Known rows, with every way that one mark hangs from another
nedu{tovitat}: [ -4.2  -3.4   0.6  10.6   1.0   2.5 -13.0  -0.7  15.3  -2.3  -6.5   4.7
  -1.2  -5.4  -2.1  -3.5   4.7   2.8  -1.1]
nedu{tovitat{paguzu{samoz} vidud{vipagu}}}: [ 15.2   0.2  -7.3   4.5 -17.6   1.7 -32.5   1.5  30.1  -9.7 -46.9  -0.1
  -3.7 -14.7   4.1  15.0   7.2 -11.8  -6.2]
vipagu{vidud{pugo samoz{paguzu} tovitat}}: [ -0.6 -23.4  -2.5   7.0  29.0   0.3 -16.4  -5.0  -4.3   7.9  13.6 -14.0
  -4.1  -0.1  -5.5  10.2  -5.9  -7.7  -9.1]
nedu{tovitat{paguzu vidud}}: [  3.8   9.5  -0.3  -1.8  -8.3   4.1 -46.8   2.6  17.2  -9.9 -23.8   2.6
   5.4  -8.1  -3.6  16.3   4.9  -7.6  -6.6]
vipagu{vidud}: [  3.1  -5.8   1.6   0.9  10.0   1.2  -5.1  -1.6  -3.8  -3.8  28.4   2.5
   0.4  -1.8  -2.4 -16.8  -4.8  -1.9  -2.3]
nedu{tovitat{vidud{samoz}}}: [  4.6   1.5   2.5  -1.9   2.5   7.6 -15.7   5.6  -1.8   3.4 -28.2  -4.7
  -0.6  -6.6 -12.7   6.9  11.0  -6.2  -6.8]
samoz{paguzu{tovitat}}: [ 13.9 -20.5  -4.4  10.1 -21.8  12.0  -8.8  -5.4   6.5   3.2   7.9  -5.7
   1.0  -3.3   3.7  -5.5  -1.4   5.8  -2.5]
tovitat{paguzu vidud{samoz vipagu}}: [ 23.0   2.7  -1.2 -18.0   6.0   8.2 -21.4  -0.4  -3.3   2.6 -48.5 -12.6
   0.1  -3.7  -0.7  35.9   4.0 -20.4  -8.8]
tovitat{paguzu{samoz} vidud{pugo}}: [  0.3  16.2  -6.2   3.5 -24.3 -14.4 -27.0   2.6  10.7  -7.9 -15.3  -7.7
  -1.2  -3.2  -2.6  29.0   4.3  -9.4 -12.9]
tovitat{vidud{samoz vipagu}}: [ 22.1  -7.1   0.1 -18.2   7.0   4.5  -4.9   3.2 -10.5   5.8 -34.2  -9.7
  -5.4  -4.8  -5.7  17.3   8.8 -14.9  -2.0]
pugo{vidud{vipagu}}: [ 13.3 -19.1 -11.7   0.8  -0.6   6.0  -7.6  -9.8   2.7  -1.0   3.4  -1.4
  -3.5  -2.8  -1.0  13.9   1.5  -5.3   4.1]
vipagu{vidud{pugo samoz{paguzu{tovitat}}}}: [ 12.1 -23.2  -0.7  13.9  -4.0   6.6  -9.1  -8.4  -7.8   6.8  33.7 -16.5
  -3.6  -0.6  -5.9   4.1  -2.2  -0.2 -15.9]
pugo{vidud{tovitat}}: [ -7.3 -16.7 -10.9   7.9   8.4   3.9 -14.2  -6.6   7.9  -4.1   8.7   0.8
   3.1   1.9  -0.4   9.7  -3.2  -4.1  13.3]
paguzu{samoz tovitat{vidud{vipagu}}}: [ 22.3 -12.9  -6.3   2.0 -38.0  -2.8  -4.1   0.2  13.9  -5.0 -13.7  -2.6
  -6.3  -9.5   8.3   0.2   8.7  -5.9   4.9]
pugo{vidud}: [-0.5 -8.3 -9.9  7.3 -3.8  7.4 -9.0 -6.0 -3.3 -0.9 13.3 -1.0  2.3  1.0
 -6.6  5.2 -1.0 -0.1  1.2]
paguzu{tovitat{vidud}}: [ 11.8  -4.2   0.5  -3.5 -28.9   0.8 -15.7   0.8   2.6  -6.3   7.7  -0.2
   2.6  -2.9   0.8   2.3   7.5  -2.3   5.2]
vidud{samoz vipagu}: [ 15.4 -10.0  -0.3  -5.7  14.5   5.2  12.3  -2.3  -6.5   9.0 -28.3 -10.6
  -6.9  -1.7   0.4  16.1   3.5  -9.7  -4.6]
tovitat{paguzu vidud}: [  8.5  12.7  -1.7 -11.8  -7.8   3.4 -34.3   2.0   2.5  -7.0 -19.0  -2.6
   5.7  -2.4  -0.9  19.6   1.1 -10.4  -4.9]
paguzu{samoz tovitat{vidud}}: [ 10.3  -2.8  -5.4   8.7 -40.5  -3.3  -2.3   3.0   6.5  -5.8  -4.7  -1.7
  -0.9  -5.7   1.9  -6.9   6.6  -0.7   2.5]

Rows
[ -7.0   3.8  -9.0  13.2  -0.7  -3.9 -10.5  -1.0  23.1  -7.4 -32.6  -2.7
   2.6  -1.3  12.8  15.3  -7.9  -8.9   1.8]
vidud{tovitat{paguzu{samoz}}}
[ 19.8   3.2  -8.6  -5.7 -16.8  -0.6 -21.1   1.1  14.2  -7.1 -42.3  -4.6
  -3.0  -9.3   6.0  19.0   2.9 -15.0  -5.4]
tovitat{paguzu{samoz} vidud{vipagu}}
[  4.2 -28.1 -14.4  10.6  19.0  20.8  -8.6  -7.7  -3.1  11.4 -15.0 -13.9
   2.3   0.7  -6.8  12.6  -5.9  -5.8   0.9]
pugo{vidud{samoz{paguzu} tovitat}}
[ -6.5  -1.6  -0.3   5.0  29.3  -7.0 -24.0  -5.7   3.6  -1.5   6.2 -12.0
   1.3   4.2   0.2  31.0  -7.0 -16.2  -9.8]
vipagu{vidud{pugo samoz tovitat{paguzu}}}
[  8.6 -10.6   0.8  -6.2  -9.8 -12.5 -38.8   0.3  19.0  -7.3  -4.5   1.0
  -9.9  -9.4  -6.4  24.4  16.8  -7.7  -2.4]
nedu{tovitat{vidud{pugo vipagu}}}
[ 32.9 -29.8  -4.9  -9.3 -26.1  10.7 -28.5  -2.6   8.5   0.7  -8.7  -5.7
  -3.4  -9.8   4.2   4.6   5.8  -3.8   1.7]
samoz{paguzu{tovitat{vidud{vipagu}}}}
[ 13.1   3.3  -7.9  -3.4 -22.6 -15.2 -26.8   0.2  16.0  -8.1 -25.4  -7.7
  -7.5  -6.6   2.5  36.6   6.7 -14.6 -10.3]
tovitat{paguzu{samoz} vidud{pugo vipagu}}
[ 11.1  -0.2  -1.5  -6.4 -10.8  -9.7 -55.0  -2.6  26.2 -10.8 -19.3  -1.9
  -5.3  -8.8  -1.8  40.6  11.6 -13.5  -9.2]
nedu{tovitat{paguzu vidud{pugo vipagu}}}
[ 16.3 -39.5 -15.5   4.9  22.5  21.0 -11.0 -10.5   2.3  10.6 -25.8 -14.0
  -3.8  -3.1  -0.3  21.4  -2.5 -10.6   2.6]
pugo{vidud{samoz{paguzu} tovitat vipagu}}
[ 23.8 -31.0 -14.4   3.7   8.8  23.9  -4.5 -10.5  -8.4  14.7 -18.1 -16.2
  -4.3  -4.7  -7.9  16.8  -0.1  -6.5  -8.5]
pugo{vidud{samoz{paguzu} vipagu}}
[ 24.1 -22.8  -4.3  -3.7  14.0  17.5   3.5  -3.9  -5.2  16.1 -33.3 -15.3
  -6.4  -5.2  -1.7  12.1   0.7  -6.8 -10.0]
vidud{samoz{paguzu} vipagu}
[ 27.3 -27.8  -4.6  -7.1 -29.3  -2.3 -34.6  -4.7  10.7  -1.9   9.8  -9.7
  -8.2  -6.8   0.2  22.4  10.3  -4.3  -2.2]
samoz{paguzu{tovitat{vidud{pugo vipagu}}}}
[ 24.3 -19.0  -2.9 -13.5   2.1   2.8 -20.7   0.3  -7.5  11.7 -20.1 -18.6
 -10.0  -6.0 -10.3  30.5  10.4 -10.5 -13.6]
tovitat{vidud{pugo samoz{paguzu} vipagu}}
[  4.7 -28.4 -12.9   2.3  10.4   3.2 -16.0  -9.2  14.2  -3.9  -3.6   0.5
  -2.4  -1.3   6.4  17.8   0.0 -10.0  15.6]
pugo{vidud{tovitat vipagu}}
[ 14.2  -3.7   2.5  -4.5 -17.1   6.0  -2.9   0.8 -10.3   2.7 -11.1 -10.3
   1.6  -0.5  -4.6   9.4   8.2  -6.4  -1.5]
paguzu{tovitat{vidud{samoz}}}
[  8.3  -1.9   2.7  -2.1 -21.6  -7.6 -11.3  -0.1  -8.2   0.3   6.5 -14.1
  -2.7   2.2  -7.9  28.0  12.5  -6.3  -6.6]
paguzu{tovitat{vidud{pugo samoz}}}
[  7.2 -27.1 -11.9   2.2  22.4   8.3  -0.5  -8.6   1.5   5.0 -21.1  -9.4
  -4.0   0.9   0.6  25.8   0.0 -14.4   9.7]
pugo{vidud{samoz tovitat vipagu}}
[ -4.4   1.5   2.3  -0.2 -12.6 -12.6 -36.0   3.2  12.4  -7.4   7.0   1.8
  -3.8  -5.6 -11.2  16.8  14.1  -1.8  -4.4]
nedu{tovitat{vidud{pugo}}}
[ 19.3 -19.7  -4.1  -2.5 -28.9  12.0 -25.9  -0.2   3.3   0.1   1.3  -5.4
   2.7  -6.2  -0.8  -3.6   3.9   1.3  -0.1]
samoz{paguzu{tovitat{vidud}}}
[  0.9  -8.3  -4.9  -3.9   9.7 -15.7 -31.5  -8.1  24.8  -9.1 -15.4  -5.0
  -4.5   1.4  13.3  48.1  -0.8 -16.0   2.2]
vidud{pugo tovitat{paguzu} vipagu}
[  9.5 -30.2  -5.5  -0.5  22.1  -0.3 -11.5  -5.7   7.7  11.0 -25.4 -16.8
 -10.9  -1.0   1.7  33.4   2.0 -11.3  -3.3]
vidud{pugo samoz{paguzu} tovitat vipagu}
[ 18.8 -13.6  -0.1  -8.8 -31.0 -13.3 -26.6  -3.4  10.6  -8.1  14.0  -4.3
  -7.6  -3.6   2.5  26.0  13.9  -7.5   2.8]
paguzu{tovitat{vidud{pugo vipagu}}}
[  4.3 -11.0  -1.9   5.0   6.2   4.8  -1.2  -2.1  -9.0  14.8  -6.8 -19.1
  -5.6   1.4 -10.1  21.0   1.9  -1.1 -18.0]
vidud{pugo samoz{paguzu}}
[  3.8  -7.5  -3.2  -3.0  20.9  -8.2 -18.9  -7.1  14.0   0.4 -32.3 -14.2
  -5.3   3.4   8.3  56.1   0.6 -20.6  -4.1]
vidud{pugo samoz tovitat{paguzu} vipagu}
[  6.6  10.4   1.0  -0.7   2.8  11.7 -31.8   2.2   5.5  -0.5 -44.2  -6.9
   4.7  -5.8  -8.4  23.7   6.0 -11.3 -13.3]
nedu{tovitat{paguzu vidud{samoz}}}
[ 17.0   4.0  -1.1 -15.9   2.2  -6.2 -26.9  -1.9  -2.1  -0.1 -31.0 -16.2
  -5.0  -1.5  -4.8  53.2   8.2 -20.4 -14.4]
tovitat{paguzu vidud{pugo samoz vipagu}}
